Each row was made from one small tree. Brackets hold a mark, then the marks that hang from it, in alphabetical order. Every link used is in the known rows. Write each row's tree.
Known rows:
{ravovo {fogu dogog zaso} lofu}: [ 0.04  0.25 -0.08  0.10 -0.35 -0.09  0.11  0.17 -0.03 -0.05  0.15  0.06
 -0.01 -0.03  0.00  0.20 -0.01  0.05 -0.10  0.02 -0.02  0.01]
{zaso fogu {ravovo mudit}}: [ 0.13  0.15  0.14  0.02  0.10  0.03 -0.27 -0.19 -0.11  0.01  0.18  0.09
  0.06  0.02 -0.14  0.15 -0.15 -0.21  0.00 -0.01 -0.16  0.07]
{fogu {dogog {ravovo mudit} zaso}}: [-0.07  0.22 -0.02  0.01  0.22 -0.09 -0.04  0.06  0.00  0.07 -0.26  0.04
 -0.04 -0.01  0.15 -0.21  0.12 -0.18  0.03 -0.01 -0.01 -0.03]
{mudit {ravovo fogu lofu}}: [-0.08 -0.18  0.09 -0.07 -0.09  0.03  0.08  0.02 -0.07 -0.05  0.18 -0.01
  0.04 -0.04 -0.13  0.10 -0.01 -0.04 -0.26 -0.02 -0.02  0.27]
{fogu {ravovo lofu mudit} zaso}: [ 0.21  0.22 -0.09  0.08 -0.18  0.07 -0.05  0.17 -0.04  0.06  0.18  0.04
 -0.01 -0.03 -0.05  0.32  0.05  0.05 -0.28 -0.01 -0.15 -0.18]
{lofu dogog}: [ 0.09 -0.04 -0.10 -0.08 -0.04 -0.04  0.06 -0.02  0.03 -0.01  0.18  0.03
  0.02  0.03  0.03 -0.08  0.05  0.07  0.00 -0.03  0.11  0.12]
{mudit {lofu {dogog {fogu zaso}}} ravovo}: [-0.03 -0.36 -0.03  0.07  0.07  0.12  0.02 -0.02  0.01 -0.23  0.19 -0.07
 -0.02 -0.04  0.03  0.14 -0.02 -0.05  0.10  0.02  0.05  0.14]
{lofu {dogog fogu {zaso ravovo}}}: [ 0.10 -0.28  0.02 -0.10  0.16  0.05 -0.04  0.00 -0.05  0.03 -0.01  0.08
 -0.02  0.00  0.17  0.08  0.04 -0.23 -0.06 -0.07 -0.02 -0.05]
{mudit {lofu {ravovo fogu}}}: [-0.10 -0.23  0.10  0.06 -0.12  0.01  0.12 -0.03  0.08 -0.09 -0.15 -0.11
  0.08  0.01 -0.06 -0.13 -0.06  0.15  0.09  0.06  0.06  0.11]
{dogog lofu ravovo}: [-0.12 -0.57  0.17 -0.15  0.12  0.11 -0.08 -0.26 -0.12  0.12 -0.10 -0.06
  0.03  0.01  0.18 -0.28 -0.02  0.11  0.05 -0.05  0.05  0.18]
{fogu {dogog lofu {ravovo mudit} zaso}}: [-0.11 -0.08  0.03 -0.05  0.29 -0.03 -0.06 -0.02 -0.05  0.09 -0.30  0.05
 -0.07 -0.01  0.23 -0.27  0.07 -0.09  0.11 -0.01 -0.02 -0.09]
{fogu dogog}: [ 0.05  0.35 -0.08  0.03 -0.09 -0.10  0.05 -0.01 -0.06 -0.05  0.15  0.06
  0.01  0.00  0.09 -0.15  0.04 -0.06  0.22  0.02  0.02  0.20]
{dogog ravovo}: [-0.08 -0.23  0.10 -0.07  0.04  0.06 -0.06 -0.16 -0.07  0.10 -0.06 -0.06
  0.06  0.01  0.10 -0.22  0.04 -0.01 -0.05 -0.04  0.06  0.25]
{lofu {dogog fogu zaso} ravovo}: [ 0.01 -0.27 -0.09 -0.10  0.11  0.11  0.16  0.08 -0.01 -0.02 -0.19 -0.07
 -0.04  0.02  0.16 -0.04  0.10  0.04  0.16 -0.02  0.03 -0.08]
{lofu dogog {ravovo {fogu zaso} mudit}}: [ 0.00  0.27 -0.13  0.13 -0.09  0.01  0.12  0.19  0.08 -0.01 -0.13 -0.08
  0.00  0.01 -0.23  0.14  0.06  0.29 -0.12  0.01  0.05 -0.15]
{ravovo {fogu dogog} {mudit lofu}}: [-0.08  0.43  0.00  0.09 -0.06 -0.18  0.03  0.07  0.18 -0.04 -0.05  0.00
 -0.02 -0.01 -0.18 -0.07 -0.06 -0.02  0.08  0.06  0.05 -0.15]
{lofu ravovo}: [ 0.01 -0.02  0.02  0.00 -0.09  0.06  0.08 -0.04 -0.06 -0.05 -0.03 -0.08
  0.08  0.02  0.02 -0.14  0.04  0.14  0.11  0.02  0.01  0.22]
{ravovo {fogu {dogog zaso}} {mudit lofu}}: [-0.04  0.34  0.03  0.06  0.02 -0.17  0.01  0.16  0.17 -0.03 -0.18  0.05
 -0.03 -0.02 -0.05 -0.09 -0.01 -0.14  0.08  0.05  0.01 -0.23]
{ravovo {fogu dogog zaso} mudit}: [ 0.04  0.75 -0.05  0.16 -0.21 -0.10 -0.05  0.17  0.01  0.01  0.04  0.04
 -0.02 -0.03 -0.17  0.11  0.01  0.01  0.04  0.01 -0.01 -0.12]
{ravovo fogu lofu}: [ 0.01 -0.09  0.08 -0.13 -0.27 -0.05  0.08  0.03  0.03  0.06  0.14  0.01
  0.04  0.00 -0.07  0.06 -0.04  0.05 -0.22 -0.02  0.02  0.04]
{dogog lofu}: [ 0.07 -0.28  0.13 -0.15 -0.04  0.06 -0.07 -0.18 -0.09  0.03  0.14  0.02
  0.04  0.01  0.13 -0.19 -0.05  0.09  0.17 -0.03  0.01  0.14]

Which tree is each row?
[-0.11 -0.53 -0.02 -0.01  0.12 -0.02  0.06 -0.12  0.14 -0.04 -0.07 -0.07
  0.02  0.04  0.10 -0.18  0.00  0.07 -0.05  0.02  0.16  0.11] => {mudit {lofu {dogog ravovo}}}
[-0.09 -0.05  0.02 -0.03  0.22  0.06 -0.11 -0.22 -0.13  0.03 -0.03  0.01
 -0.04  0.02  0.03 -0.14 -0.09 -0.02  0.34  0.02 -0.06  0.02] => {zaso {fogu {dogog lofu {ravovo mudit}}}}
[ 0.18 -0.25 -0.11 -0.05  0.15  0.11  0.02  0.03 -0.13  0.02  0.05  0.10
  0.03  0.01  0.10  0.02  0.04 -0.10  0.13 -0.04 -0.06 -0.02] => {lofu {dogog {zaso {fogu ravovo}}}}
[-0.07  0.30  0.06  0.01 -0.08  0.00  0.06  0.06  0.04  0.05 -0.17 -0.10
  0.04  0.01 -0.24 -0.04  0.01  0.17 -0.03  0.01  0.00 -0.04] => {lofu {ravovo fogu mudit}}
[ 0.18 -0.18 -0.06  0.10 -0.15 -0.02 -0.05  0.03 -0.05 -0.07  0.24  0.10
  0.03  0.01  0.08  0.32 -0.01 -0.01 -0.38 -0.02 -0.05  0.10] => {fogu {zaso {ravovo {lofu dogog}}}}
[ 0.01  0.48  0.00  0.11 -0.14 -0.05 -0.07  0.09 -0.02  0.03  0.01  0.04
 -0.04 -0.03 -0.11  0.06 -0.04  0.09  0.11  0.01 -0.02 -0.19] => {ravovo {fogu {dogog lofu} zaso} mudit}
[-0.04  0.34  0.02  0.07 -0.05 -0.18  0.00  0.07  0.04  0.04  0.04  0.10
 -0.02  0.00 -0.17  0.22 -0.06 -0.12 -0.40  0.00 -0.09 -0.09] => {zaso {ravovo {fogu dogog} lofu mudit}}
[-0.03  0.30  0.06 -0.04  0.07 -0.10 -0.02  0.11  0.01  0.08 -0.17  0.09
 -0.04 -0.03 -0.02 -0.12  0.01 -0.06  0.12 -0.01 -0.03 -0.23] => {ravovo {fogu {dogog lofu zaso}} mudit}
[-0.03  0.17 -0.08  0.18 -0.07  0.01 -0.04  0.00 -0.14 -0.03 -0.03  0.00
  0.00 -0.02  0.17 -0.05  0.08 -0.01  0.09  0.01  0.02  0.22] => {fogu {dogog ravovo} zaso}
[-0.16 -0.21  0.15 -0.11  0.15  0.08 -0.12 -0.16  0.11  0.10 -0.17 -0.15
 -0.05  0.00  0.02 -0.09 -0.05 -0.08  0.05  0.00  0.04 -0.15] => {dogog fogu {ravovo {mudit lofu}}}
[ 0.19  0.07 -0.06  0.11 -0.10 -0.06 -0.10  0.08  0.04 -0.04  0.20  0.10
 -0.01  0.01 -0.03  0.37 -0.01 -0.02 -0.45 -0.02 -0.07 -0.07] => {fogu {zaso {ravovo {lofu dogog} mudit}}}
[-0.07 -0.58  0.12 -0.24  0.10  0.12 -0.02 -0.04 -0.04  0.14 -0.19 -0.05
 -0.05 -0.02  0.31 -0.03  0.05 -0.19 -0.11 -0.06 -0.04 -0.09] => {dogog fogu {ravovo lofu} zaso}
[-0.04 -0.16 -0.12 -0.08  0.02  0.11  0.19 -0.01  0.00 -0.03 -0.04 -0.12
 -0.03  0.03  0.02 -0.01  0.05  0.17  0.16  0.00  0.07  0.01] => {lofu {dogog fogu} ravovo}
[-0.06 -0.39 -0.03  0.03  0.14  0.00  0.08 -0.05  0.06 -0.22  0.16 -0.03
  0.03 -0.01 -0.02 -0.05  0.00 -0.03 -0.01  0.03  0.09  0.27] => {mudit {lofu dogog} ravovo}
[-0.02  0.17  0.14 -0.01 -0.09 -0.09 -0.06  0.01  0.19  0.02 -0.03 -0.03
  0.03 -0.01 -0.21 -0.05 -0.09  0.01 -0.04  0.02  0.05 -0.14] => {ravovo fogu {mudit lofu}}
[ 0.03  0.19 -0.16  0.04 -0.02  0.10  0.07  0.10  0.06 -0.03 -0.05 -0.11
 -0.07  0.01 -0.08  0.18  0.06  0.19  0.08  0.01  0.02 -0.22] => {lofu {dogog {fogu zaso}} {ravovo mudit}}
[-0.06  0.08 -0.07 -0.02  0.11 -0.02 -0.03 -0.10 -0.04  0.00  0.04  0.02
 -0.05  0.02 -0.01  0.02 -0.06 -0.08  0.11  0.04 -0.07  0.01] => {zaso {fogu {dogog {ravovo lofu mudit}}}}
[ 0.10 -0.06 -0.10  0.03  0.14  0.09 -0.04 -0.06  0.02 -0.02  0.13  0.02
  0.01  0.02 -0.14  0.11 -0.09 -0.01  0.15  0.03 -0.07 -0.15] => {zaso {fogu {ravovo {mudit {lofu dogog}}}}}
